Every row comes from one small tree of marks. The marks that hang from a mark follow it in brackets, in alphabetical order. Every link used is in the known rows. Which tree was each row made from?
Known rows
solem(tofaf(vepa)): [-0.287 -0.968 -0.277  4.044  1.882 -0.978  0.521  0.391  1.490  1.934
 -1.653  0.920  1.811  2.555  1.528 -0.224  0.022  1.305  0.166]
gepi(rebu(dupin)): [-1.321 -0.589  0.470  1.079  1.412 -0.601  0.233 -0.078 -0.399 -2.082
  1.023  0.193 -1.021 -1.211 -0.511  0.848 -0.718  1.524  0.287]
gepi(rebu(dupin solem(tofaf))): [-0.409 -1.922 -1.221  0.946  0.160 -1.179  0.905 -1.226 -0.210 -0.694
 -1.477  0.167 -1.403  3.550  2.152  0.971 -0.957  1.670  0.102]
solem(rebu(dupin gepi) tofaf(vepa)): [-2.683 -2.204  1.800  7.183  1.731 -3.116  0.117 -0.634  1.489  0.974
 -4.451  0.280  2.378  3.184  3.003  1.919 -1.179  1.471  0.712]
tofaf(vepa): [-0.678 -0.097  1.018  2.261 -0.017 -0.759  0.002  0.716  0.671  0.500
 -1.055  0.797  0.666 -0.793  1.489  0.358 -0.128  0.980  0.130]
pomevep(pibaf(rebu(dupin gepi solem(tofaf)))): [-5.022 -2.136  0.162  3.099 -4.419 -2.817  2.788 -3.250 -2.235 -1.205
 -7.894 -0.953 -1.863  6.375  3.135  2.245 -1.368  1.356 -1.175]
lodu(mazonu(rebu(dupin)) zabiv): [ 0.676 -1.126  2.872 -1.736 -2.334 -2.509 -0.326 -2.529  1.091  2.084
 -0.932  0.003  2.015 -1.650 -0.719  2.655  0.027  0.575  0.484]
lodu(mazonu(rebu(solem)) zabiv): [ 3.084 -1.438  1.584 -6.308 -6.029 -1.797 -0.461 -2.614  1.006  2.532
 -1.359  0.056  1.282 -0.193  1.842  2.147  0.104 -0.348  0.741]
solem(rebu(dupin) tofaf): [-0.980 -1.784  0.100  3.387  3.331 -1.406  1.315 -1.612  1.575  0.331
 -0.836 -0.109  1.491  3.690 -1.045  0.156 -0.483  0.564  0.282]
pomevep(pibaf(rebu(gepi solem))): [-3.440 -1.253  0.621 -1.270 -7.136 -1.544  2.041 -1.974 -2.622 -2.214
 -5.996 -0.832 -1.997  3.011  2.889  1.565 -1.186  0.161 -0.820]
rebu(dupin gepi solem(tofaf)): [-1.742 -1.670 -0.132  3.749 -1.867 -2.467 -0.047 -1.521 -1.063  1.032
 -6.335 -0.617 -1.546  4.936  5.344  2.881 -1.100  0.839 -0.178]
lodu(mazonu(rebu(dupin solem(tofaf))) zabiv): [ 1.855 -2.436  1.203 -2.082 -3.152 -3.003  0.274 -3.615  1.259  3.509
 -3.409 -0.013  1.334  3.188  2.029  2.714 -0.116  0.712  0.366]
pomevep(pibaf(rebu)): [-3.314 -0.509  0.452 -0.711 -2.709 -0.266  3.119 -1.732 -1.158 -2.311
 -1.445 -0.306 -0.327  1.257 -2.325 -0.652 -0.254  0.391 -0.959]
lodu(zabiv): [-0.931 -0.351  0.608 -2.411 -0.258 -0.113 -1.290 -0.277 -0.097  1.410
 -0.842  0.049  0.959  0.161  0.111  0.616  0.464 -0.751  0.774]
rebu(dupin gepi solem(tofaf(vepa))): [-2.248 -1.722  0.680  5.933 -1.796 -3.193 -0.332 -0.802 -0.407  1.613
 -7.463  0.210 -0.681  4.358  6.975  3.240 -1.236  1.974 -0.027]
solem(rebu): [ 0.503 -0.849  0.429 -0.666  0.489 -0.215  0.651 -0.519  1.307 -0.698
  1.105  0.024  1.447  0.393 -1.116 -0.492 -0.230 -0.516  0.705]
pibaf(rebu(gepi)): [-2.340  0.449  1.118  1.301 -2.821  0.010  1.399 -0.933 -1.134 -1.230
 -2.184 -0.204  1.182  0.238  1.111  0.919 -1.442  0.227 -0.136]
mazonu(lodu(zabiv)): [-0.027 -0.132  1.228 -2.163 -1.588 -0.010 -1.164 -0.791 -0.788  0.883
 -0.100 -0.150  1.727 -1.022  0.636  0.798 -1.325 -0.850  0.502]
lodu(mazonu(rebu(dupin gepi solem)) zabiv): [ 0.563 -1.743  3.083 -2.415 -6.657 -3.716 -1.488 -3.005 -0.217  2.128
 -5.385 -0.524  0.149  0.147  4.432  4.768 -0.893  0.390  0.682]
solem(rebu tofaf(vepa)): [-0.006 -1.818  0.231  3.208  2.384 -1.125  0.981 -0.214  2.797  1.322
 -0.694  0.918  3.229  2.903  0.420 -0.880 -0.234  0.819  0.794]
mazonu(rebu(solem)): [ 1.751 -1.818 -0.132 -4.174 -5.736 -1.273  0.566 -1.778  0.269  0.493
 -1.007 -0.106 -0.576 -0.644  2.973  0.304 -1.106  0.296 -0.337]

Which tree is each row?
[-1.480 -1.252  0.047  4.383 -0.435 -2.348  0.384 -0.775  0.308  1.452
 -4.793  0.509 -0.724  4.015  4.473  1.792 -0.657  1.919 -0.353]  rebu(dupin solem(tofaf(vepa)))
[ 0.922 -1.907 -1.083  0.804 -0.665 -0.847  0.810  0.120  0.976  0.296
 -1.154  1.206  0.291  2.782  3.553  0.050 -0.783  1.861  0.635]  gepi(rebu(solem(tofaf(vepa))))
[-0.650 -0.965  0.000 -0.865 -1.716 -0.984  0.097 -0.724 -1.056 -2.195
 -0.864  0.042 -2.640  0.346  2.209  1.703 -1.031  1.381  0.129]  gepi(rebu(dupin solem))
[-1.970 -2.216  0.770  4.968  1.777 -2.360  0.575 -1.466  0.922  0.748
 -3.539 -0.440  1.549  4.030  1.509  1.535 -1.115  0.479  0.566]  solem(rebu(dupin gepi) tofaf)
[ 1.846 -2.027  1.179 -2.462 -8.101 -1.945 -0.238 -2.168 -1.211  0.326
 -3.030 -0.698  0.102 -1.825  5.937  1.794 -3.354  0.219 -0.304]  mazonu(lodu rebu(gepi solem))
[ 0.025 -2.008  1.907 -0.124 -7.514 -3.060 -0.352 -2.727 -1.746 -0.257
 -4.336 -0.863 -0.778 -1.733  6.066  3.183 -3.767  1.034 -0.625]  mazonu(lodu rebu(dupin gepi solem))
[-3.670 -0.797  1.079  5.784 -3.388 -2.294  1.888 -1.609 -0.854  0.389
 -6.999  0.308  0.588  4.334  5.785  2.671 -2.107  2.168 -0.460]  pibaf(rebu(dupin gepi solem(tofaf(vepa))))
[-0.376 -1.400  3.551 -0.288 -3.822 -3.485 -1.192 -2.341  0.299  2.252
 -3.552 -0.383  1.755 -1.305  1.789  4.034 -0.569  0.521  0.753]  lodu(mazonu(rebu(dupin gepi)) zabiv)
[-0.498 -1.688 -0.107  3.615 -2.644 -2.143 -0.352 -0.245  0.087  2.063
 -6.157  0.454  0.162  4.284  6.745  1.878 -0.937  1.070  0.347]  rebu(gepi solem(tofaf(vepa)))
[ 0.861 -1.763  1.752 -4.219 -4.216 -0.839 -0.434 -1.954 -0.111  1.666
  0.704 -0.071  2.757 -3.279  0.667  0.216 -2.101 -0.262  0.254]  mazonu(lodu(zabiv) rebu)
[-4.229  0.518  1.844  3.655 -2.110 -0.961  1.535 -1.507 -1.784 -1.630
 -3.384 -0.434  0.380  0.265  1.454  2.190 -1.795  1.100 -0.528]  pibaf(rebu(dupin gepi))
[-2.131 -0.678  1.012  1.866 -3.687 -2.338 -1.073 -1.072 -1.956 -0.498
 -5.892 -0.779 -2.660  1.696  5.332  3.513 -1.185  0.556 -0.257]  rebu(dupin gepi solem)
[ 1.514 -1.464  2.817 -2.746 -4.756 -2.304 -1.097 -1.752  0.897  2.877
 -2.281 -0.132  2.763 -1.358  1.537  2.680 -0.336 -0.231  1.153]  lodu(mazonu(rebu(gepi)) zabiv)
[-0.187 -2.280 -0.040  2.573  0.902 -1.222  0.511 -0.856  1.441  1.074
 -2.236 -0.197  2.504  3.848  1.250  0.304 -0.829 -0.345  0.944]  solem(rebu(gepi) tofaf)
[ 2.329 -1.026  1.629 -1.556 -4.823 -2.741  0.522 -2.776  0.584  0.655
 -1.991 -0.202 -0.755 -0.365  1.983  2.911 -0.665  1.122 -0.403]  lodu(mazonu(rebu(dupin solem)))
[-2.449 -0.851 -0.072 -2.758 -5.692 -0.657  3.043 -2.209 -1.780 -2.443
 -3.327 -0.499 -1.987  2.687  0.519  0.204 -0.537  0.248 -1.060]  pomevep(pibaf(rebu(solem)))
[ 1.470 -1.355  2.365 -3.933 -5.245 -2.927 -0.640 -3.081  0.502  1.927
 -2.861 -0.107  0.205 -0.169  2.127  3.441 -0.218  0.436  0.383]  lodu(mazonu(rebu(dupin solem)) zabiv)
[ 1.568 -1.976 -2.003 -1.327 -0.509 -0.072  0.917 -0.508  0.378 -0.089
 -0.092  0.410 -0.588  3.482  1.987 -0.463 -0.636  0.859  0.501]  gepi(rebu(solem(tofaf)))
[ 0.235 -3.099  0.692 -2.113 -4.498 -2.301 -0.108 -3.730 -0.281  2.524
 -2.938 -0.304  1.324  1.605  3.728  1.658 -2.631  0.711 -0.144]  mazonu(lodu(zabiv) rebu(dupin solem(tofaf)))
[ 2.250 -3.026 -0.034 -4.411 -5.331 -1.290  0.046 -3.069  0.402  3.155
 -1.719 -0.082  2.306  1.517  3.547  0.326 -2.302 -0.145  0.166]  mazonu(lodu(zabiv) rebu(solem(tofaf)))
[ 1.709 -2.387  1.263  1.828 -4.268 -3.768  0.498 -3.165  0.687  2.355
 -5.127 -0.447  0.357  3.237  4.593  3.609 -1.198  1.405 -0.072]  lodu(mazonu(rebu(dupin gepi solem(tofaf))))
[ 2.742 -1.657  0.533 -4.094 -6.839 -1.059  0.410 -2.308 -0.482  0.127
 -0.384 -0.297  0.138 -2.049  3.476  0.565 -2.816  0.306 -0.568]  mazonu(lodu rebu(solem))
[ 1.948 -2.046  1.061 -6.339 -7.075 -1.173 -0.753 -2.528 -0.592  1.580
 -1.125 -0.259  1.050 -1.826  3.556  1.016 -2.317 -0.453  0.210]  mazonu(lodu(zabiv) rebu(solem))
[ 2.337 -1.884  2.274 -4.594 -7.461 -2.633 -1.317 -2.357  0.262  2.730
 -4.153 -0.227  1.094  0.013  4.286  3.582 -0.591 -0.433  1.061]  lodu(mazonu(rebu(gepi solem)) zabiv)
[ 1.677 -0.663  2.202  0.411 -1.933 -2.472  0.906 -2.162  1.155  0.641
 -0.128 -0.025  0.889 -1.616 -0.754  2.055 -0.383  1.325 -0.288]  lodu(mazonu(rebu(dupin)))
[ 1.408 -2.572  0.060  0.109 -4.200 -2.247  1.021 -3.304 -0.227  1.253
 -2.175 -0.425  0.341  1.263  3.626  1.173 -3.041  1.399 -0.933]  mazonu(lodu rebu(dupin solem(tofaf)))
[ 1.242 -3.461  0.631 -2.868 -7.095 -2.264 -0.745 -3.002 -0.362  3.371
 -4.287 -0.453  2.253  1.688  6.071  1.669 -2.909 -0.184  0.485]  mazonu(lodu(zabiv) rebu(gepi solem(tofaf)))
[ 3.420 -2.505  0.393 -0.363 -5.493 -2.592  0.761 -2.532  1.251  2.793
 -3.933 -0.183  1.245  3.218  4.137  2.299 -0.886  0.604  0.314]  lodu(mazonu(rebu(gepi solem(tofaf))))
